Known rows, with every way that one mark hangs from another:
[bisu gison mezi]: -.12, .17, -.02, .08, -.02, .06, .15, .10, .06, -.16, .02, -.02, .44, .00, .02, -.13, .05, -.18, -.13, -.31, -.23, .02, -.03, -.04, .07, .80, -.11, -.09, -.20, .17
[reli [mezi [bisu gison] [patup lomupup]]]: .11, .08, .10, .20, -.01, .13, -.08, .03, .06, -.04, -.07, .02, .03, -.07, .06, -.05, .00, .13, -.05, -.01, .06, -.22, .06, .04, .30, .20, -.01, .05, .06, -.06
[gison [bisu [mezi [patup lomupup] reli]]]: -.09, -.15, -.05, .00, -.28, .51, .02, .11, .02, .12, .01, -.13, .03, -.05, .17, -.14, -.09, -.08, .01, .02, .06, .21, -.08, .12, -.17, .22, .12, -.10, -.22, .10
[vodit [mezi [bisu gison] patup]]: -.12, .09, .10, .02, .06, -.09, -.17, .12, .13, -.09, .03, .12, -.07, .25, -.13, .10, -.09, -.01, -.06, -.04, -.35, -.18, -.01, -.08, .29, -.02, -.51, .29, .05, -.03
[gison [bisu [mezi patup]]]: -.13, -.06, -.12, -.01, -.26, .06, -.01, .06, .07, .00, .19, .05, .21, -.09, .22, -.17, -.13, -.02, .03, -.08, -.25, .12, .03, .18, .10, .24, -.14, .22, -.05, -.12
[lomupup zemi]: .00, -.13, .15, -.28, .21, .26, .02, .02, -.19, .00, -.03, .04, .31, .27, .05, .03, -.19, -.17, .03, .06, .05, .10, -.04, -.05, -.12, .08, .29, .15, .24, .17
[zemi [mezi bisu reli]]: -.14, -.17, .29, -.22, .22, -.26, .04, -.03, -.24, .04, .01, -.04, -.10, .45, .03, .19, -.04, -.24, -.02, -.43, -.12, -.19, -.11, -.05, -.01, -.11, -.07, .03, -.03, .41
[vodit [mezi [bisu gison] [patup leza]]]: .02, .26, .01, .18, -.01, -.37, -.13, .08, .12, -.11, .06, .14, -.20, -.01, -.21, .10, .08, .12, .02, -.14, -.36, -.19, .01, -.02, .40, -.21, -.48, .15, .02, -.24
[vodit [mezi [patup lomupup]]]: -.01, .02, -.08, -.10, -.01, .38, -.10, .02, -.09, .07, -.10, .07, -.11, .17, -.05, -.02, -.29, .02, .11, .77, .10, .05, -.05, -.05, -.12, -.40, .05, -.18, .09, -.12
[zemi [mezi [bisu gison]]]: -.19, -.10, .23, -.06, .20, -.29, .05, .06, -.15, -.16, .02, .04, .22, .17, -.03, .08, .03, -.21, -.04, -.28, -.18, -.27, -.10, -.07, .27, .26, -.17, -.09, .15, .31
[patup leza lomupup]: .26, .04, .06, .13, .06, .12, .12, -.12, -.20, -.03, -.10, .02, .18, -.28, .01, -.13, -.05, .07, .02, .36, .10, .02, -.03, .05, -.04, .04, .36, -.24, -.06, .00
[patup leza [lomupup [zemi mezi]]]: -.04, -.20, .01, -.22, .17, .16, .13, -.08, -.34, .03, -.14, -.05, .13, .17, .00, .02, .01, -.07, .12, .40, .27, .11, -.18, -.10, -.28, -.24, .69, -.59, .30, .01
[reli [mezi bisu]]: .13, .03, .23, -.01, .08, -.02, .03, -.08, -.25, .02, -.04, .09, .05, .30, .23, .01, -.18, .00, -.05, -.51, -.21, -.21, .06, .13, .30, .07, .11, .33, .00, .08
[mezi reli]: -.04, -.07, .18, -.19, .10, .02, .13, .02, -.17, -.03, -.01, -.06, .03, .09, -.01, .07, -.16, -.21, -.04, -.12, -.03, -.06, .00, -.03, -.08, .16, .10, .16, -.06, .29
[vodit [mezi bisu [patup leza] reli]]: .02, .11, .07, .00, .02, -.31, -.14, -.02, .05, .10, .02, .06, -.57, .29, -.15, .21, .01, .11, .02, -.28, -.33, -.13, .02, .03, .05, -.54, -.30, .27, -.13, -.10
[reli mezi]: .06, .04, .04, -.08, .04, -.08, .13, -.05, -.24, -.01, .01, .09, .09, .16, .17, -.06, -.21, -.06, .02, -.10, -.08, -.11, .09, .11, .13, .12, .25, .09, .05, -.11
[patup leza [lomupup zemi]]: .14, -.03, .08, -.11, .14, .33, .03, -.08, -.22, .01, -.18, -.02, .26, -.04, .01, -.08, -.02, .02, .06, .28, .22, .18, -.11, -.03, -.24, -.03, .58, -.21, .16, .12
[zemi [mezi patup]]: -.11, -.19, -.14, -.18, .06, -.41, .04, -.05, -.03, -.02, .11, .06, .04, .05, -.06, .09, -.09, -.07, .13, .40, .09, -.07, .05, -.05, .03, -.33, -.12, -.09, .24, -.06

Rows:
.14, -.04, -.05, -.04, .10, .17, -.05, -.08, -.01, .06, -.11, .03, .10, -.12, -.05, -.03, .02, .14, .09, .46, .34, .19, -.02, -.06, -.16, -.34, .36, -.13, .23, -.11 => [mezi [patup leza [lomupup zemi]]]
.03, -.09, .20, -.05, .09, -.16, -.12, -.03, .07, .04, .06, -.01, -.16, .06, -.01, .15, -.04, -.01, -.07, -.39, -.03, -.12, .06, .01, .05, -.10, -.28, .52, -.06, .28 => [mezi bisu patup reli]
-.13, .07, -.12, .14, -.04, .32, .05, .11, .16, -.07, -.03, -.15, .08, -.06, -.07, -.05, .13, -.09, -.10, .00, .16, .10, -.06, -.09, -.21, .60, -.07, -.22, -.25, .13 => [bisu gison [mezi [patup lomupup] reli]]
-.10, .25, -.23, .19, -.15, -.41, .09, .05, .27, -.09, .13, -.08, -.06, -.27, -.15, .01, .33, .00, -.10, -.42, -.11, .05, .07, -.02, -.02, .34, -.26, -.10, -.28, -.17 => [bisu gison [mezi [patup leza] reli]]
-.20, -.08, -.07, -.12, -.25, .13, .01, .13, .08, .06, .16, -.06, -.03, -.02, .11, -.08, -.07, -.11, -.02, -.32, -.16, .12, .00, .16, -.06, .15, -.12, .18, -.17, .06 => [gison [bisu [mezi patup reli]]]
-.33, -.26, .31, -.28, .28, -.07, .08, .12, -.23, -.05, -.05, -.12, .03, .54, -.12, .24, .08, -.34, -.07, -.55, -.03, -.16, -.20, -.18, .07, .11, .15, .00, .24, .52 => [lomupup [zemi [mezi [bisu gison] reli]]]
-.22, -.12, .13, -.08, -.19, .34, .16, .11, -.16, .04, .08, -.09, .14, .12, .19, -.08, -.11, -.27, -.09, -.55, -.26, .09, -.06, .18, -.10, .46, .09, .06, -.25, .22 => [gison [bisu [mezi reli]]]
.19, -.12, .20, .00, .08, .26, -.14, -.01, .00, .09, -.09, -.07, -.14, .05, -.03, .08, -.07, .06, -.07, -.01, .15, -.08, -.01, -.05, -.07, -.08, -.12, .26, -.12, .29 => [mezi bisu [patup lomupup] reli]
-.04, .08, -.19, .08, -.36, -.19, .04, .04, .14, .01, .20, .08, .12, -.37, .14, -.18, .06, .12, .06, -.15, -.26, .15, .07, .29, .12, .04, -.11, .02, -.10, -.32 => [gison [bisu [mezi [patup leza]]]]
-.20, -.16, -.01, -.36, .12, .61, -.14, .10, -.15, .18, -.17, -.08, -.39, .48, -.12, .17, -.20, -.12, .08, .45, .25, .19, -.14, -.17, -.38, -.51, .28, -.12, .17, .11 => [vodit [mezi [patup [lomupup zemi]] reli]]
.08, -.10, -.04, -.12, .07, .09, -.06, -.03, -.02, .09, -.12, -.11, -.18, -.05, -.10, .09, .07, .07, .04, .27, .36, .22, -.05, -.09, -.28, -.36, .40, -.10, .13, -.02 => [mezi [patup leza [lomupup zemi]] reli]
.04, -.06, .25, .14, .09, .21, -.07, .13, .09, -.03, -.08, -.11, -.07, -.11, -.11, .06, .06, -.01, -.13, -.07, .14, -.14, -.04, -.10, .10, .19, -.21, .16, -.05, .37 => [mezi [bisu gison] [patup lomupup] reli]
.11, .20, -.23, .14, -.13, -.37, .01, -.12, .14, -.04, .12, .07, .13, -.22, .03, -.11, .15, .15, .02, -.09, -.13, .11, .11, .07, -.06, .05, -.11, -.06, -.21, -.28 => [bisu [mezi [patup leza]]]
.15, .00, -.13, -.03, -.02, .05, -.04, -.11, -.08, .10, -.09, .02, -.11, -.06, .04, -.03, .00, .20, .10, .24, .35, .13, .05, .06, -.07, -.43, .61, -.18, .30, -.38 => [reli [mezi [patup leza [lomupup zemi]]]]
.19, .15, -.28, .26, -.13, .08, .00, -.13, .13, .00, -.02, .00, .19, -.32, .09, -.18, .15, .18, .03, .26, .07, .18, .02, .02, -.20, .04, .06, -.31, -.22, -.21 => [bisu [mezi [patup leza lomupup]]]
.02, .06, .15, .06, .11, -.19, -.10, .09, .19, -.15, .07, .07, .17, -.20, -.08, .02, .00, .02, -.07, -.16, -.16, -.21, .07, -.04, .33, .21, -.51, .39, .05, .12 => [mezi [bisu gison] patup]
-.14, .15, -.21, .09, -.08, -.07, .05, .06, .24, -.15, .11, .01, .29, -.11, -.03, -.10, .10, -.06, -.07, -.10, -.14, .01, .07, -.06, .09, .55, -.41, .00, -.10, -.08 => [bisu gison [mezi patup]]
.03, .13, .04, .09, .02, -.32, -.05, .06, .10, -.10, .07, .09, -.01, -.02, .08, .02, .01, .08, -.03, -.32, -.14, -.30, .14, .06, .46, .11, -.29, .35, .09, -.14 => [reli [mezi [bisu gison] patup]]
.01, .07, -.10, -.03, -.07, .09, -.03, .00, -.07, .09, -.12, .00, -.46, .09, -.19, .09, -.06, .09, .09, .46, .08, .01, -.07, -.05, -.22, -.46, .10, -.22, -.07, -.23 => [vodit [mezi [patup leza lomupup] reli]]
-.03, -.22, -.14, -.07, .05, .04, .01, -.04, -.09, .03, .00, .00, .09, -.01, -.02, .02, -.11, -.01, .11, .80, .34, .02, -.06, -.08, -.13, -.26, .12, -.35, .18, -.04 => [zemi [mezi [patup lomupup]]]
.18, .16, -.19, .07, -.12, -.51, .06, -.12, .01, -.01, .09, .15, -.14, -.18, .03, -.04, .02, .18, .08, -.02, .02, -.06, .22, .16, .21, -.29, .12, .09, .11, -.51 => [reli [mezi [patup leza]]]
-.25, -.34, .16, -.36, .22, .40, .12, .01, -.40, .13, -.15, -.17, -.01, .49, -.05, .15, -.11, -.32, .05, .23, .35, .12, -.23, -.21, -.36, -.13, .60, -.42, .23, .41 => [patup [lomupup [zemi [mezi reli]]]]
-.20, -.29, -.13, -.38, .18, -.15, -.01, -.02, -.05, .03, .08, .04, .09, .31, -.05, .12, -.09, -.12, .12, .43, .21, .10, -.03, -.15, -.13, -.53, .09, -.01, .46, .04 => [lomupup [zemi [mezi patup]]]
-.15, .04, -.13, .06, -.33, -.26, .07, .04, .10, .04, .16, -.01, -.17, -.21, .10, -.07, .10, .04, .00, -.36, -.20, .16, .03, .21, .03, .00, -.09, .07, -.23, -.23 => [gison [bisu [mezi [patup leza] reli]]]
.01, .16, -.21, .10, -.14, -.41, .06, -.10, .09, .03, .08, -.05, -.17, -.10, -.01, .01, .19, .06, -.03, -.38, -.13, .11, .07, .06, -.18, .08, -.10, .02, -.31, -.17 => [bisu [mezi [patup leza] reli]]
.06, -.09, -.13, .05, -.04, -.36, .06, -.10, -.05, .02, .01, .05, -.07, -.21, -.06, -.02, .07, .10, .15, .71, .28, .03, -.03, -.02, -.11, -.35, .19, -.50, .16, -.27 => [zemi [mezi [patup leza lomupup]]]
.18, .02, -.02, .10, -.03, -.10, .02, -.09, .00, .03, -.05, -.06, -.22, -.29, -.11, .02, .06, .12, .01, .31, .26, .06, .01, -.01, -.18, -.16, .20, -.14, -.09, -.09 => [mezi [patup leza lomupup] reli]
-.04, .05, .36, .03, .17, -.05, .05, .12, -.05, -.11, -.03, -.06, .01, .08, -.09, .10, .04, -.21, -.18, -.64, -.24, -.26, -.04, -.06, .25, .50, -.14, .33, -.14, .41 => [mezi [bisu gison] reli]
.16, .05, .10, .08, .03, -.45, -.07, -.07, .10, .01, .03, .03, -.25, -.12, -.08, .13, .13, .13, -.04, -.47, -.08, -.13, .10, .07, .14, -.27, -.25, .42, -.14, .06 => [mezi bisu [patup leza] reli]
-.22, .13, -.17, .06, -.01, -.17, .06, .11, .24, -.10, .11, -.08, .06, -.03, -.11, -.01, .16, -.12, -.12, -.32, -.08, .02, .05, -.09, -.06, .62, -.33, .08, -.20, .05 => [bisu gison [mezi patup reli]]
.24, .16, -.02, .19, -.06, -.54, -.08, -.15, .03, .03, .09, .18, -.17, -.12, .13, .00, .04, .27, .05, -.43, -.14, -.21, .20, .20, .31, -.42, -.08, .31, .05, -.29 => [reli [mezi bisu [patup leza]]]
.14, -.02, -.09, .04, -.05, .20, .00, -.07, -.05, .06, -.07, .05, -.02, -.04, .13, -.08, -.21, .10, .06, .38, .29, -.03, .11, .07, .02, -.09, .30, -.10, .14, -.28 => [reli [mezi [patup lomupup]]]
.13, .04, -.22, -.03, .00, .25, -.07, -.13, .07, .08, -.07, -.04, .27, -.09, .08, -.11, .15, .13, .05, .24, .18, .30, -.06, -.03, -.31, -.02, .29, -.26, .00, -.14 => [bisu [mezi [patup leza [lomupup zemi]]]]
.11, -.11, -.02, .06, .04, -.28, -.08, -.15, -.05, .04, -.03, .03, -.09, -.07, .01, .03, .10, .16, .09, .26, .11, -.09, -.04, .01, .07, -.48, .04, -.25, .10, -.04 => [zemi [mezi bisu [patup leza lomupup]]]
-.17, .11, .06, .06, .01, .02, .21, .13, -.02, -.12, .02, -.11, .20, .09, -.03, -.02, .09, -.28, -.18, -.54, -.21, -.01, -.03, -.07, -.12, .88, -.11, -.05, -.32, .23 => [bisu gison [mezi reli]]
.09, .17, .02, .06, .04, -.26, -.17, -.06, .01, .03, .01, .19, -.27, .12, -.07, .10, -.08, .19, .05, -.04, -.32, -.12, .02, .06, .24, -.59, -.35, .30, .00, -.30 => [vodit [mezi bisu [patup leza]]]
.03, -.21, .20, -.24, .20, .43, -.23, -.01, -.01, .13, -.16, -.12, -.06, .24, .00, .17, -.06, -.02, -.03, -.07, .28, .07, -.08, -.13, -.22, -.27, .11, .28, .13, .45 => [mezi bisu [patup [lomupup zemi]] reli]
.27, .09, -.17, .14, -.08, -.10, .05, -.13, -.01, .03, -.03, .08, -.09, -.28, .08, -.11, -.01, .22, .10, .34, .21, -.01, .14, .11, .07, -.25, .38, -.23, .09, -.45 => [reli [mezi [patup leza lomupup]]]
.07, -.08, .03, -.06, .05, .25, -.04, .01, .02, .09, -.11, -.07, -.11, -.05, -.05, .04, -.11, -.03, -.02, .41, .31, .04, -.01, -.08, -.23, -.05, .06, .00, -.06, .12 => [mezi [patup lomupup] reli]
.01, .01, .10, -.12, .10, .07, -.22, -.03, .02, .06, .01, .16, -.16, .36, .00, .12, -.24, .05, .06, .03, -.30, -.14, .01, .00, .15, -.42, -.38, .38, .04, -.05 => [vodit [mezi bisu patup]]
.03, .11, .22, .12, .04, -.19, .10, .04, -.10, -.13, -.05, .07, .14, .17, .10, -.02, -.07, -.08, -.08, -.58, -.22, -.32, .06, .08, .42, .43, .02, .22, .03, .08 => [reli [mezi [bisu gison]]]
-.13, -.20, -.09, -.13, -.19, .75, -.07, .07, -.01, .12, -.03, -.06, .29, .06, .23, -.19, -.13, -.03, .07, .23, .13, .34, -.13, .07, -.24, -.05, .33, -.13, .11, .11 => [gison [bisu [mezi [patup [lomupup zemi]]]]]
-.07, .05, .15, .07, .09, -.18, -.07, .12, .18, -.10, .06, -.03, -.10, -.03, -.14, .15, .08, -.07, -.11, -.42, -.09, -.19, .04, -.07, .22, .19, -.47, .40, -.05, .25 => [mezi [bisu gison] patup reli]
.06, .24, -.21, .31, -.15, -.02, .04, -.03, .19, -.12, -.02, -.03, .23, -.42, -.10, -.20, .29, .12, -.06, .19, .03, .09, -.01, -.06, -.01, .50, -.01, -.41, -.20, -.17 => [bisu gison [mezi [patup leza lomupup]]]
-.06, .03, .01, .15, .07, -.78, .00, .02, .15, -.14, .13, .09, -.08, -.18, -.17, .10, .25, .06, .03, -.16, -.17, -.24, .01, .02, .39, -.16, -.31, -.03, .12, -.11 => [zemi [mezi [bisu gison] [patup leza]]]
.02, -.04, -.11, .05, -.06, .37, -.01, -.03, .05, .07, -.04, -.17, .03, .02, .07, -.06, .01, -.03, -.05, .09, .17, .18, -.04, -.07, -.37, .16, .04, -.14, -.26, .15 => [bisu [mezi [patup lomupup] reli]]
.08, .03, -.12, .17, -.31, .16, .04, .01, .05, .03, .06, .00, .17, -.44, .16, -.24, .05, .17, .06, .12, .00, .18, -.04, .22, .01, .10, .15, -.26, -.18, -.24 => [gison [bisu [mezi [patup leza lomupup]]]]
-.05, .12, -.18, .18, -.07, .33, .02, .03, .22, -.09, -.02, -.06, .36, -.24, -.01, -.17, .08, -.02, -.05, .22, .09, .09, -.02, -.10, -.07, .56, -.10, -.24, -.18, .00 => [bisu gison [mezi [patup lomupup]]]
